What can hang from each mark:
Z_186: Z_99
Z_208: Z_782
Z_99: Z_41 Z_130 Z_587
Z_130: Z_599
Z_41: Z_78
Z_393: Z_782
Z_78: Z_41 Z_275 Z_440 Z_512 Z_646
Z_587: Z_599
Z_782: Z_208 Z_440 Z_778
Z_599: Z_130 Z_658
Z_658: Z_782
Z_440: Z_78
Z_778: Z_99
Z_646: Z_78 Z_782

Every row comes from one small tree of marks. The marks that hang from a mark follow it in brackets, in the order of their numbers. Every link used is in the known rows. Which tree was each row made from?
In the rows, 128 means zero.
Known rows:
Z_186[Z_99[Z_130]]: [101, 148,  84, 110, 129, 162, 162, 160, 128, 141, 145, 145, 147,  96, 106,
 120, 150, 138, 170,  78, 129, 129, 156,  79, 133, 106, 141, 166,  91]
Z_587[Z_599[Z_130]]: [129, 132,  87, 125, 129, 147, 178, 138, 107, 157, 171, 134, 151, 106, 121,
 156, 129, 126, 157,  94, 124, 136, 155,  80, 157, 114, 156, 161, 109]
Z_208[Z_782[Z_440[Z_78[Z_41]] Z_778]]: [130, 148,  44, 130, 116, 142, 114, 140, 124, 167, 181, 128, 161, 142, 142,
 113, 123, 188, 137, 101, 143, 102, 109, 146, 134, 153, 194, 161, 105]
Z_599[Z_658[Z_782[Z_778[Z_99]]]]: [110, 143,  46, 118, 144, 169, 156, 144, 125, 149, 193, 112, 143, 120, 114,
 139, 133, 150, 175, 109, 117, 112, 124, 106, 133, 121, 170, 169,  99]
Z_599[Z_130 Z_658[Z_782[Z_208 Z_440 Z_778]]]: [115, 149,  35, 126, 138, 152, 181, 118, 101, 179, 197, 121, 160, 123, 130,
 148, 127, 135, 188, 127, 119, 127, 130,  94, 147, 131, 198, 189, 112]
Z_78[Z_440]: [129, 149,  74, 124, 101, 165, 126, 167, 144, 155, 153, 135, 146, 125,  88,
 113, 119, 177, 134,  83, 138, 100, 127, 118, 143, 128, 145, 160, 114]
Z_440[Z_78[Z_275 Z_512 Z_646[Z_782]]]: [133, 161,  61, 116,  67, 156,  99, 160, 119, 168, 184, 120, 148, 137,  83,
  83, 102, 193, 106,  83, 136,  83, 108, 128, 168, 162, 166, 157,  88]
Z_440[Z_78[Z_41 Z_512 Z_646]]: [133, 155,  49, 114,  82, 138,  99, 150, 121, 163, 164, 115, 152, 141,  78,
  84, 108, 188, 107,  85, 151,  86, 110, 125, 162, 160, 149, 161,  90]
Z_99[Z_41[Z_78[Z_440 Z_512 Z_646]] Z_587]: [126, 141,  76,  93,  98, 118, 129, 164, 116, 140, 145, 135, 137,  81,  64,
  93, 105, 171, 133,  75, 145,  89, 142, 128, 160, 132, 130, 176, 114]
Z_99[Z_41 Z_130]: [ 93, 138,  84,  79, 113, 138, 154, 155, 119, 142, 156, 147, 152,  87, 100,
 115, 136, 151, 160,  86, 135, 114, 174, 105, 136, 119, 124, 182, 113]
Z_208[Z_782[Z_440 Z_778[Z_99[Z_41[Z_78]]]]]: [128, 145,  48, 127, 131, 142, 122, 155, 127, 149, 180, 130, 147, 123, 141,
 115, 133, 178, 148,  86, 149, 101, 122, 148, 123, 146, 190, 155, 109]
Z_599[Z_130 Z_658[Z_782]]: [116, 145,  55, 112, 129, 157, 191, 132, 112, 163, 194, 127, 150, 110, 113,
 143, 135, 126, 185, 123, 112, 129, 135,  83, 155, 121, 179, 178, 109]
Z_393[Z_782[Z_440[Z_78[Z_41]] Z_778]]: [141, 162,  37, 132, 113, 138, 123, 146, 128, 159, 180, 120, 147, 145, 130,
 127, 127, 182, 137,  93, 145,  96, 112, 143, 114, 144, 190, 166, 111]
Z_646[Z_78[Z_275] Z_782[Z_440 Z_778[Z_99[Z_130]]]]: [112, 161,  49, 127,  93, 127, 115, 179, 122, 159, 201, 117, 167, 137, 139,
  94, 120, 188, 125,  74, 159,  78, 109, 125, 147, 149, 188, 148,  94]
Z_646[Z_78[Z_41 Z_275 Z_440]]: [130, 145,  46, 104,  69, 122,  98, 175, 131, 149, 170, 108, 164, 143,  80,
  68, 120, 190, 111,  82, 156,  82, 118, 116, 158, 158, 154, 141, 114]
Z_440[Z_78[Z_41 Z_275 Z_512 Z_646]]: [128, 150,  43, 104,  69, 134,  84, 147, 119, 158, 173, 112, 151, 147,  71,
  72, 108, 195, 104,  84, 147,  81, 114, 123, 166, 167, 158, 159,  91]
Z_208[Z_782[Z_778]]: [121, 147,  62, 121, 139, 169, 127, 142, 140, 151, 177, 135, 149, 126, 135,
 127, 129, 174, 143, 102, 129, 118, 115, 136, 127, 130, 182, 159,  98]
Z_393[Z_782[Z_208]]: [141, 170,  55, 130, 123, 181, 144, 155, 129, 174, 175, 118, 138, 129, 107,
 132, 123, 164, 152, 105, 118, 121, 130, 146, 105, 130, 176, 152, 112]
Z_186[Z_99[Z_130[Z_599[Z_658]] Z_587]]: [ 95, 147,  92, 112, 135, 142, 176, 145, 102, 146, 148, 147, 154,  78, 108,
 137, 136, 117, 187,  82, 114, 139, 159,  61, 148,  90, 137, 177,  94]
Z_782[Z_208 Z_440 Z_778[Z_99[Z_41 Z_130[Z_599]]]]: [104, 152,  38, 137, 144, 131, 125, 135, 101, 170, 171, 124, 165, 126, 145,
 134, 124, 161, 161,  82, 154, 111, 153, 124, 110, 134, 172, 184, 108]
Z_186[Z_99[Z_130[Z_599[Z_658[Z_782]]] Z_587]]: [ 98, 150,  87, 112, 135, 144, 179, 146, 103, 146, 150, 144, 151,  79, 105,
 141, 138, 118, 189,  88, 115, 142, 158,  63, 145,  92, 148, 176,  93]
Z_658[Z_782]: [130, 145,  64, 113, 119, 178, 149, 166, 138, 158, 174, 120, 136, 123,  98,
 133, 132, 163, 149, 109, 122, 122, 137, 122, 118, 124, 174, 154,  99]
Z_393[Z_782[Z_208 Z_440 Z_778]]: [139, 169,  37, 143, 130, 165, 130, 142, 122, 179, 180, 118, 145, 142, 132,
 140, 120, 176, 152, 100, 130, 113, 119, 151,  99, 137, 196, 168, 115]
Z_78[Z_440 Z_646]: [138, 162,  69, 131,  78, 170, 110, 151, 147, 148, 143, 137, 155, 131,  68,
 108, 107, 181, 127,  82, 140,  94, 108, 122, 158, 137, 151, 160, 107]
Z_646[Z_78[Z_41 Z_440 Z_512] Z_782]: [129, 174,  50, 123,  78, 132, 107, 186, 127, 174, 180, 107, 147, 133,  88,
  75,  99, 207,  99,  73, 167,  71,  88, 139, 169, 164, 170, 140, 103]
Z_208[Z_782[Z_440 Z_778[Z_99[Z_41]]]]: [123, 146,  51, 133, 134, 146, 122, 146, 128, 151, 181, 131, 148, 125, 145,
 122, 132, 175, 151,  90, 144, 107, 122, 145, 123, 143, 189, 158, 109]
Z_440[Z_78[Z_512]]: [133, 147,  70, 115, 102, 154, 123, 171, 117, 176, 174, 123, 142, 128, 100,
  99, 113, 177, 117,  84, 137,  98, 122, 118, 150, 146, 143, 163,  94]
Z_208[Z_782[Z_440 Z_778[Z_99]]]: [124, 149,  52, 139, 137, 156, 121, 148, 130, 157, 182, 132, 149, 133, 149,
 127, 130, 175, 151,  91, 141, 109, 114, 142, 123, 138, 192, 155, 103]
Z_587[Z_599[Z_130 Z_658[Z_782[Z_778]]]]: [124, 135,  65, 124, 141, 149, 189, 122,  98, 157, 188, 123, 153, 105, 127,
 168, 129, 121, 178, 112, 117, 136, 142,  75, 163, 117, 176, 170, 108]
Z_186[Z_99[Z_130 Z_587[Z_599]]]: [100, 142,  97, 116, 137, 146, 177, 150, 108, 141, 139, 148, 151,  79, 112,
 140, 139, 121, 180,  81, 125, 140, 160,  66, 150,  92, 135, 171,  90]
Z_599[Z_658]: [109, 136,  67, 114, 128, 173, 156, 146, 118, 163, 187, 121, 149, 116, 105,
 124, 125, 148, 172, 102, 100, 112, 131, 103, 146, 118, 141, 169, 111]
Z_186[Z_99[Z_41[Z_78[Z_275 Z_646]] Z_130 Z_587]]: [100, 141,  82,  87, 111, 125, 157, 157, 116, 121, 136, 146, 149,  71,  85,
 100, 143, 138, 168,  75, 137, 114, 169,  86, 147, 112, 135, 175,  98]

Which tree is each row?
[135, 161,  45, 109,  76, 158, 100, 168, 142, 144, 164, 125, 154, 134,  70,
  83, 112, 202, 117,  79, 149,  71, 115, 141, 153, 151, 180, 152,  98]	Z_41[Z_78[Z_275 Z_440 Z_646[Z_782[Z_208 Z_778]]]]
[106, 151,  43, 138, 162, 166, 124, 142, 136, 152, 169, 116, 155, 134, 134,
 131, 130, 162, 145,  92, 148, 112, 137, 125, 105, 123, 164, 170,  87]	Z_782[Z_208 Z_778[Z_99]]
[125, 144,  70, 116, 122, 156, 161, 140,  99, 168, 190, 120, 150, 111, 101,
 147, 122, 136, 167, 100,  97, 130, 145,  89, 138, 115, 164, 163, 115]	Z_130[Z_599[Z_658[Z_782]]]
[129, 154,  31, 144, 124, 149, 106, 140, 100, 203, 179, 114, 162, 150, 135,
 115, 103, 191, 131,  93, 146,  99, 118, 140, 126, 157, 181, 184, 101]	Z_782[Z_208 Z_440[Z_78[Z_512]] Z_778]
[102, 153,  40, 118, 147, 175, 158, 139, 115, 163, 189, 114, 151, 120, 116,
 139, 128, 148, 183, 116, 118, 119, 129, 107, 132, 123, 172, 175,  97]	Z_599[Z_658[Z_782[Z_208 Z_778[Z_99[Z_130]]]]]
[137, 172,  34, 149, 138, 160, 129, 148, 125, 168, 181, 116, 141, 140, 137,
 140, 127, 170, 155,  93, 141, 109, 120, 150,  96, 136, 195, 161, 110]	Z_393[Z_782[Z_208 Z_440 Z_778[Z_99]]]
[128, 142,  44, 130,  94, 134,  99, 138, 121, 160, 178, 126, 169, 152, 127,
 109, 116, 189, 126,  86, 146,  87, 116, 123, 139, 150, 179, 178, 100]	Z_782[Z_440[Z_78[Z_275 Z_646]] Z_778]
[ 90, 138, 102,  81, 119, 107, 167, 142,  91, 145, 151, 156, 160,  63, 102,
 137, 120, 127, 170,  86, 123, 130, 185,  83, 149,  94, 119, 194, 113]	Z_99[Z_41 Z_130[Z_599] Z_587]
[120, 156,  58, 127,  84, 147, 119, 166, 119, 182, 194, 116, 147, 137, 114,
  99, 111, 196, 124,  84, 137,  82, 119, 143, 148, 153, 183, 154, 103]	Z_646[Z_782[Z_440[Z_78[Z_41 Z_275 Z_512]]]]
[124, 160,  52, 136, 104, 123, 128, 180, 126, 158, 196, 112, 161, 128, 142,
 100, 120, 184, 121,  74, 164,  77, 109, 137, 137, 151, 180, 148, 103]	Z_646[Z_78 Z_782[Z_440 Z_778[Z_99[Z_41]]]]
[131, 166,  47, 136, 149, 151, 144, 138, 123, 147, 173, 116, 139, 116, 129,
 149, 127, 153, 155,  96, 139, 118, 134, 138, 105, 125, 179, 163, 106]	Z_393[Z_782[Z_208 Z_778[Z_99[Z_41 Z_587[Z_599]]]]]
[123, 160,  41, 118,  69, 123,  96, 181, 107, 186, 204, 100, 149, 143, 102,
  68, 102, 208, 108,  74, 151,  73, 101, 141, 163, 171, 186, 139, 107]	Z_646[Z_78[Z_41 Z_275 Z_512] Z_782[Z_440]]
[109, 151,  64,  68,  80, 129, 118, 167, 114, 139, 150, 146, 144,  92,  62,
  82, 120, 179, 141,  67, 154,  88, 152, 115, 161, 143, 137, 177, 111]	Z_99[Z_41[Z_78[Z_275 Z_440 Z_512 Z_646]] Z_130]
[ 92, 143,  86, 122, 148, 142, 166, 157, 109, 139, 164, 140, 150,  92, 124,
 145, 130, 122, 181,  81, 136, 123, 151,  81, 152,  93, 128, 165,  88]	Z_778[Z_99[Z_130 Z_587[Z_599[Z_658]]]]
[128, 146,  41, 125, 109, 140, 106, 139, 123, 164, 186, 126, 161, 145, 138,
 107, 124, 192, 135, 101, 142,  99, 112, 145, 136, 156, 199, 160, 106]	Z_208[Z_782[Z_440[Z_78[Z_41 Z_275]] Z_778]]
[121, 169,  55, 136, 106, 156, 101, 147, 122, 163, 178, 126, 131, 123,  97,
 110,  99, 191, 123,  65, 148,  87,  98, 142, 152, 148, 174, 168,  91]	Z_78[Z_512 Z_646[Z_782[Z_440 Z_778[Z_99[Z_41]]]]]
[127, 165,  59, 144,  94, 167, 137, 164, 116, 200, 189, 115, 160, 137, 125,
 110, 108, 185, 135,  99, 129,  94, 125, 151, 134, 151, 184, 155, 105]	Z_646[Z_782[Z_208 Z_440[Z_78]]]
[135, 163,  45, 141, 134, 151, 131, 154, 134, 150, 181, 124, 135, 135, 137,
 141, 133, 169, 152,  83, 143, 104, 116, 139, 103, 128, 188, 161, 109]	Z_393[Z_782[Z_440 Z_778[Z_99]]]
[139, 167,  47, 109,  72, 164,  92, 178, 127, 163, 167, 123, 136, 129,  54,
  74,  98, 208, 112,  69, 147,  72, 106, 144, 164, 158, 176, 149,  98]	Z_41[Z_78[Z_275 Z_440 Z_512 Z_646[Z_782[Z_208]]]]
[131, 140,  61, 132, 130, 153, 190, 125,  84, 179, 189, 119, 156, 109, 123,
 163, 122, 122, 184, 115, 111, 138, 146,  85, 162, 127, 180, 165, 117]	Z_587[Z_599[Z_130 Z_658[Z_782[Z_208 Z_440]]]]
[128, 174,  54, 131,  55, 174,  91, 146, 140, 157, 167, 124, 159, 142,  64,
  90,  98, 201, 121,  88, 135,  82, 108, 140, 164, 156, 184, 152, 105]	Z_78[Z_275 Z_440 Z_646[Z_782[Z_208]]]
[122, 141,  47,  99,  84, 131,  95, 159, 116, 163, 180, 110, 145, 142,  85,
  76, 117, 192, 109,  85, 146,  86, 127, 119, 157, 161, 154, 160,  96]	Z_440[Z_78[Z_41 Z_275 Z_512]]
[113, 144,  71, 137, 150, 145, 171, 151, 110, 147, 174, 121, 146, 100, 123,
 148, 129, 121, 175,  96, 133, 126, 147,  94, 143, 107, 155, 157,  94]	Z_778[Z_99[Z_587[Z_599[Z_130 Z_658[Z_782[Z_208]]]]]]
[126, 152,  31, 133, 136, 157, 134, 150, 123, 166, 179, 108, 145, 133, 124,
 135, 129, 170, 155, 106, 146, 113, 139, 140, 102, 143, 197, 166, 104]	Z_658[Z_782[Z_208 Z_440 Z_778[Z_99[Z_41]]]]
[132, 160,  59, 120,  65, 159, 111, 153, 126, 164, 181, 117, 168, 143,  92,
  86, 111, 184, 115,  99, 131,  86, 121, 130, 155, 158, 169, 153,  92]	Z_440[Z_78[Z_275 Z_646[Z_782[Z_208]]]]
[123, 149,  53, 131, 133, 149, 152, 135,  94, 172, 193, 114, 155, 120, 116,
 150, 121, 138, 171,  97, 110, 127, 142,  97, 129, 121, 176, 166, 113]	Z_130[Z_599[Z_658[Z_782[Z_208 Z_440 Z_778[Z_99]]]]]
[124, 168,  44, 113,  64, 128,  92, 183, 125, 169, 189, 103, 147, 139,  81,
  64, 100, 213,  96,  72, 163,  68,  93, 136, 174, 171, 178, 138, 104]	Z_646[Z_78[Z_41 Z_275 Z_440 Z_512] Z_782]
[126, 148,  64, 120, 124, 160, 160, 137,  95, 176, 190, 116, 153, 114, 101,
 146, 118, 137, 169, 105,  97, 133, 147,  95, 135, 118, 167, 163, 115]	Z_130[Z_599[Z_658[Z_782[Z_208]]]]
[127, 136,  70, 123, 133, 152, 194, 128,  94, 162, 188, 122, 151, 103, 118,
 163, 128, 118, 180, 112, 112, 138, 145,  76, 165, 119, 171, 164, 112]	Z_587[Z_599[Z_130 Z_658[Z_782]]]
[125, 146,  59, 143, 142, 147, 130, 142, 118, 157, 180, 134, 151, 122, 152,
 139, 124, 165, 157,  92, 138, 116, 117, 134, 133, 131, 190, 157, 102]	Z_208[Z_782[Z_440 Z_778[Z_99[Z_587[Z_599]]]]]
[121, 155,  22, 147, 125, 140,  94, 147, 103, 185, 186, 108, 158, 154, 138,
 106, 113, 187, 133,  83, 159,  91, 122, 136, 124, 161, 185, 174,  95]	Z_782[Z_208 Z_440[Z_78[Z_275 Z_512]] Z_778[Z_99]]
[128, 154,  51,  99,  93, 158,  99, 171, 130, 150, 178, 125, 134, 126,  73,
  84, 110, 199, 114,  68, 141,  78, 112, 135, 154, 146, 174, 155,  87]	Z_41[Z_78[Z_275 Z_512 Z_646[Z_782[Z_778]]]]
[114, 160,  51, 119,  87, 150, 110, 135, 145, 142, 165, 116, 157, 139,  81,
 100, 115, 186, 122,  91, 142,  87, 116, 138, 149, 142, 168, 152,  94]	Z_78[Z_41 Z_646[Z_782]]
[135, 159,  54, 114, 102, 158, 111, 174, 126, 163, 171, 128, 135, 124,  84,
  95, 107, 195, 119,  67, 146,  80, 105, 141, 150, 144, 171, 158,  90]	Z_41[Z_78[Z_512 Z_646[Z_782[Z_440 Z_778]]]]
[ 94, 139, 105, 105, 134, 143, 172, 147,  97, 158, 150, 155, 160,  84, 117,
 155, 115, 127, 176,  94, 120, 138, 158,  77, 163,  84, 125, 179,  90]	Z_99[Z_130 Z_587[Z_599]]
[135, 161,  67, 134,  82, 144, 136, 190, 119, 186, 195, 115, 162, 131, 124,
  95, 110, 184, 123,  84, 139,  86, 108, 137, 147, 150, 174, 139, 109]	Z_646[Z_78 Z_782[Z_440]]
[128, 156,  19, 143, 107, 136,  98, 123, 111, 184, 170, 110, 181, 162, 127,
 108, 107, 192, 128, 101, 153,  91, 118, 144, 128, 163, 186, 180, 101]	Z_782[Z_208 Z_440[Z_78[Z_41 Z_646]] Z_778]
[142, 154,  52, 100,  75, 157,  90, 179, 129, 152, 159, 129, 133, 127,  49,
  74, 105, 201, 115,  64, 147,  76, 111, 129, 165, 152, 160, 153, 101]	Z_41[Z_78[Z_275 Z_440 Z_512 Z_646]]
